What can hang from each mark
duzad: liloz
petepin: doru lizo
nelok: petepin
liloz: nema
vegu: nema
doru: mobanem numut petepin
numut: doru duzad
lifa: lokan telir
nema: liloz lokan mobanem rore vegu
mobanem: doru nema

Each row was made from one small tree. The marks that hang from a mark follow it in brackets, in alphabetical order. Every link used is in the known rows. Write each row's tree.
Known rows
nelok[petepin]: [  4,  15, -16, -24,   9,   2, -13, -23,  11,  -2, -25,  -1,  14, -11,   3,
 -29, -11, -26,   4,  17, -16,  27,  22,  -6,  -7]
vegu[nema[liloz lokan mobanem]]: [  1,  14,  -4,  -3,   8,  -4, -14, -19, -13, -17,  -7,   0,  -8,  -2,  -5,
 -22,  -5,  -7,  18,  28, -10,  17,  22,  -7, -18]
nelok[petepin[doru[mobanem[nema] numut[duzad]] lizo]]: [ 10,  11, -12,  -9,  23,  25, -13, -17,  13,  -5, -26,  12,   9, -12, -24,
 -18,  -2, -18,  -8,  17,  -7,  17,  10,   9,  16]
doru[mobanem[nema[lokan]] numut[duzad] petepin[lizo]]: [  8,   4,  -9,  -4,  21,  14,  -9, -18,   4,  -7, -26,   1,   0,   2, -24,
 -28,   2,   0,  -3,  18,  -2,  17,   9,  14,   5]
nema[lokan mobanem[doru] vegu]: [ -3,  26, -12,  -6,   7, -14,  -6, -15,  -8,   4, -12,  17, -11,   3,   6,
 -14,  10, -13,  11,  33, -13,  21,  19,  -8,   1]
vegu[nema[liloz lokan mobanem rore]]: [ -1,  16,  -1,   1,   7,  -6, -12, -16, -14, -24,  -9,   9,  -3,  -3,   2,
 -11,  -7,  -2,  21,  35, -11,  16,  25,  -5, -20]
mobanem[doru[numut petepin[lizo]] nema[lokan vegu]]: [  5,  20, -17,   3,  13,   2, -13, -15,   1,  13, -20,  13,   2,   7, -12,
  -8,  12,  -6,   1,  32,  -8,  22,  17,  16,  10]
numut[doru[mobanem] duzad]: [  3,   5,  -9, -16,  18,   1,  -1, -23,   8,  -6, -14,   7,   5, -15, -16,
 -37,  -9, -15,   3,  14, -11,  21,   6, -14,  -5]
duzad[liloz[nema[mobanem vegu]]]: [  1,  18,   1, -16,   6,   5, -21, -22, -14,   8, -10,   1,  -1, -19,   5,
 -22,  -1, -17,   5,  26,  -1,   5,  21, -11,  -7]
numut[doru[mobanem]]: [  3,   8, -10, -15,  15,   3,  -7, -25,   8,  -4, -17,   8,   5, -14,   0,
 -33,  -8, -12,  14,  19, -10,  26,   8, -11,  -7]
duzad[liloz[nema[lokan rore vegu]]]: [ -4,  20,  -2,  -8,   5, -10, -21, -20,  -8,  10, -12,   4,  11, -13,   5,
  -4,  -1,  -7,   6,  31,  -4,   2,  31,  -9,  -9]
lifa[lokan]: [  0,  16, -12,  -9,   5,   0, -15, -21,   9,  -9, -22,   3,   9,  -4,   9,
 -27, -12, -20,  10,  18, -12,  25,  32, -22,  -7]
doru[mobanem[nema[rore]] numut[duzad] petepin[lizo]]: [  8,   8,  -4,  -7,  20,  24,  -9, -17,   7, -14, -27,  10,  13,  -8, -12,
 -21,  -5,  -2,   0,  24,  -2,  18,   9,  14,   3]
mobanem[doru[numut petepin] nema[liloz lokan rore vegu]]: [  2,  23, -17,  11,   1,  -9, -14, -10, -11,   0, -12,  17,   4,  -3,  -5,
   5,   3,  -5,   4,  28, -12,  22,  19,  19,  -3]
numut[doru]: [  1,  12, -10, -16,  12,  -2,  -7, -25,   9,  -1, -14,   5,   9, -15,  -7,
 -32, -10, -19,  11,  20, -13,  27,  19, -18,  -9]
nema[liloz mobanem[doru] rore vegu]: [ -5,  27,  -6,  -3,   3, -10,  -6, -13, -14, -11, -12,  18,  -3, -17,  15,
  -7,  -1, -12,  14,  37, -16,  20,  20,  -6,  -5]
lifa[lokan telir]: [  6,   8, -16,  -8,   4,  -1, -19, -21,   9, -13, -25,   5,   6,  -5,  11,
 -21, -14, -18,  13,  27, -12,  26,  36, -23, -23]
petepin[doru[mobanem[nema] numut] lizo]: [  7,  19,  -2,  -4,  22,  29, -18, -18,  12,  -6, -25,  14,   7, -11,  -5,
 -14,   0, -10,  10,  27,  -4,  21,  16,   0,  11]
vegu[nema[lokan]]: [  4,  16,  -9, -10,  10,   1, -15, -20,   4,  -3, -10,   4,  11,   5,  -5,
 -19,  -4, -12,  16,  26, -12,  19,  24, -11, -15]
liloz[nema[lokan rore]]: [ -5,  17,  -6, -12,   9,  -2,  -8, -18,  -1,  -3, -18,   5,  14,  -7,   9,
 -10, -10, -14,   7,  25, -10,   9,  32, -14, -10]
liloz[nema[lokan mobanem[doru[numut]] rore vegu]]: [ -2,  36, -12,   5,   8,   1,  -5,  -9, -18,   5,  -2,  24,   2,  -7,   5,
   0,   4, -10,   8,  34, -12,   5,  22,  -2,   6]
liloz[nema[mobanem[doru[petepin]] rore vegu]]: [ -4,  14, -11, -12,   7,   2,  -4, -15, -15,   5, -20,  25,   8,  -6,  14,
   0,   2, -17,   4,  30, -10,  10,  13,   6,  -8]
vegu[nema]: [  5,  17,  -7, -16,  10,  13, -16, -21,   7,  -4, -10,   6,  19,  -5,  -1,
 -21, -10, -19,  16,  26, -11,  22,  21, -13, -15]
liloz[nema[mobanem vegu]]: [ -1,  24,  -2, -17,  12,   6,  -7, -21, -14,  10,  -9,  11,   2, -13,   8,
 -17,   0, -19,   8,  28,  -6,  10,  21, -14,  -5]
vegu[nema[liloz lokan mobanem[doru[petepin[lizo]]] rore]]: [ -3,   0,  -9,   3,  10,  -5, -10, -16, -11, -22, -27,  10,  -5,   4,  -2,
  -7,   1,   3,  14,  39, -10,  14,  15,  13, -14]

Write each row's tree
[ -6,  26,  -5,  -9,  10,  -9,  -7, -18,  -7,  11, -11,  13,  13,  -6,   8,
   0,  -1, -10,   8,  33, -10,   8,  31, -12,  -7]
liloz[nema[lokan rore vegu]]
[  0,  34, -13,   9,   6, -10,  -8, -12, -17,  -3,  -1,   9, -13, -12,  -5,
 -15,   5,  -6,  12,  31, -15,  18,  21,  -1,   5]
nema[liloz lokan mobanem[doru[numut]] vegu]
[ -8,  25, -10,  -3,   6,  -9,  -3, -13, -15,   4, -11,  23,  -1,  -1,  14,
   1,   5, -13,   6,  35, -11,   7,  22,  -6,  -1]
liloz[nema[lokan mobanem[doru] rore vegu]]
[ -6,  13, -13,  -6,   6, -10,  -3, -15, -18,   6, -20,  25,   0,   3,   9,
   3,   7, -11,   5,  31, -10,   7,  15,   7,  -8]
liloz[nema[lokan mobanem[doru[petepin]] rore vegu]]
[  2, -10,  -6, -11,  20,   7,  -4, -22,   9, -12, -33,  15,   7,  -6, -16,
 -23,  -3,  -5,  -1,  24,  -1,  21,   2,   8,  -5]
numut[doru[mobanem[nema[rore]] petepin[lizo]] duzad]
[  9,  14,  -9,  -8,  10,  23, -16, -17,   4, -13, -22,  16,  15,  -6,   7,
 -15,  -8,  -8,  11,  19,  -6,  25,  10,  15,  -7]
doru[mobanem[nema[rore]] numut petepin]
[ -1,  -6, -11,   2,   8, -13, -11, -21,  -5, -15, -26,  11,  -4,  -2,  -5,
 -13,  -6,   0,   8,  19,  -4,  25,   7,  15, -16]
numut[doru[mobanem[nema[liloz lokan rore]] petepin]]
[ -1,  16,  -4,   2,  11,  -9, -17, -17,  -5,   3, -16,  18,  -7,  -5,  -4,
   2,   7,  -7,   9,  26,  -4,  20,  18,   2,  -2]
petepin[doru[mobanem[nema[liloz lokan vegu]]]]
[ -1,  23,  -6,  -1,   4, -15, -15, -18,  -7,   5, -10,   2,  -4,  -4,  -2,
 -10,   1, -11,   6,  26,  -7,  25,  28,  -5,  -6]
mobanem[nema[liloz lokan vegu]]
[ -5,  27,  -4,  -3,   7, -22,  -9, -18,  -8,  -4, -11,   8,   5, -13,   4,
  -5,  -2,  -1,  15,  36, -14,  19,  33,  -9, -10]
nema[liloz lokan rore vegu]
[  9,  22,  -8, -13,  17,  20,  -6, -17,   6,  -9, -10,   3,  11, -18, -13,
 -36, -10, -12,   6,  15, -12,  18,  14,  -9,   3]
doru[mobanem numut[duzad]]
[  0,  21,  -9,  -3,  16,  14,  -4, -15, -14,   5, -19,  22,   9, -13,   3,
  -3,   5,  -5,   6,  38,  -9,   5,  15,  11,   6]
liloz[nema[mobanem[doru[numut petepin[lizo]]] rore vegu]]
[ -1,  30,  -9,   5,   2,   1, -19, -11, -18,   3,  -3,  14,   0, -13,   3,
  -4,   4,  -7,   5,  32,  -7,   0,  22,   1,   4]
duzad[liloz[nema[lokan mobanem[doru[numut]] rore vegu]]]
[ -6,  17,  -2, -11,   9,  -1,  -6, -17, -10, -10, -17,   9,   1,  -5,  12,
 -14,  -6, -12,  10,  28,  -9,   8,  28, -12, -10]
liloz[nema[lokan mobanem rore]]
[ -4,  29,  -4,  -9,  10, -17,  -9, -18,  -1,   3, -13,  16,   9,  -3,   7,
  -6,   2,  -5,  16,  37, -13,  20,  31, -11,  -8]
nema[lokan rore vegu]
[  8,  -3,  -4, -15,  20,  28, -17, -23,   0,  -2, -26, -11,  12, -24, -24,
 -35,  -8,  -4,  -7,  14,   0,  -3,   9,   9,   1]
doru[mobanem numut[duzad[liloz[nema]]] petepin[lizo]]
[  5,  17,  -3,   2,  15,  12, -15, -18,  -6,  -5, -22,  12,   7, -16,   0,
  -7,   1,   9,  12,  34,  -3,  20,  12,  20,   1]
doru[mobanem[nema[liloz rore vegu]] numut petepin[lizo]]
[  8,  12, -11, -13,  28,  19,  -8, -19,  13,  -6, -26,   9,  11, -19, -24,
 -23,  -4, -12,  -2,  19, -13,  13,  12,   4,  13]
nelok[petepin[doru[mobanem numut[duzad]] lizo]]
[  7,  37, -16,  -1,   4,  12, -15, -11,   3,  11,  -4,  17,  11,  -7,   1,
 -10,   2, -23,   4,  25, -11,  27,  18,  -2,   8]
mobanem[doru[numut] nema[vegu]]
[  1,  17,  -2,  -7,   6,   5, -15, -17,  -1, -17, -10,   6,  19, -15,   4,
 -11, -15, -10,  19,  31, -14,  19,  26,  -9, -21]
vegu[nema[liloz rore]]
[  3, -11,  -9, -18,  26,   3,   0, -28,   9,  -5, -31,   4,   3, -12, -25,
 -38,  -3,  -4,   2,  19,  -7,  19,   1,   2,  -5]
numut[doru[mobanem petepin[lizo]] duzad]
[  4,  21,   1,  -2,  21,  27, -16, -14,  11, -13, -25,  22,  13, -13,   2,
  -4,  -2,  -5,  12,  34,  -5,  20,  19,   2,   9]
petepin[doru[mobanem[nema[rore]] numut] lizo]
[  6,  13, -17, -10,  16,  16, -10, -18,  10,  -3, -28,   3,  13, -11,  -8,
 -26,  -3, -11,   7,  26, -14,  22,  16,   5,   4]
mobanem[doru[numut petepin[lizo]]]
[  1,  25,  -4,  -7,   5,  -3, -16, -19,  -3,   4, -10,   4,   4, -14,   2,
 -14,  -4, -18,   7,  25,  -7,  27,  25,  -8,  -7]
mobanem[nema[liloz vegu]]
[  6, -18,  -6, -14,  16,   9, -18, -27,   8,  -6, -32,  -3,  -1, -11, -26,
 -38,  -2,  -7,  -7,  15,   5,  18,  -2,  10,  -5]
numut[doru[mobanem[nema] petepin[lizo]] duzad[liloz]]
[  0,  15, -15,   5,   6,  -6,  -7, -12, -13, -23, -18,  11,  -6,  -8,  -2,
 -13,  -4,  -3,  11,  25, -17,  19,  19,  12,  -8]
nema[liloz lokan mobanem[doru[numut petepin]] rore]
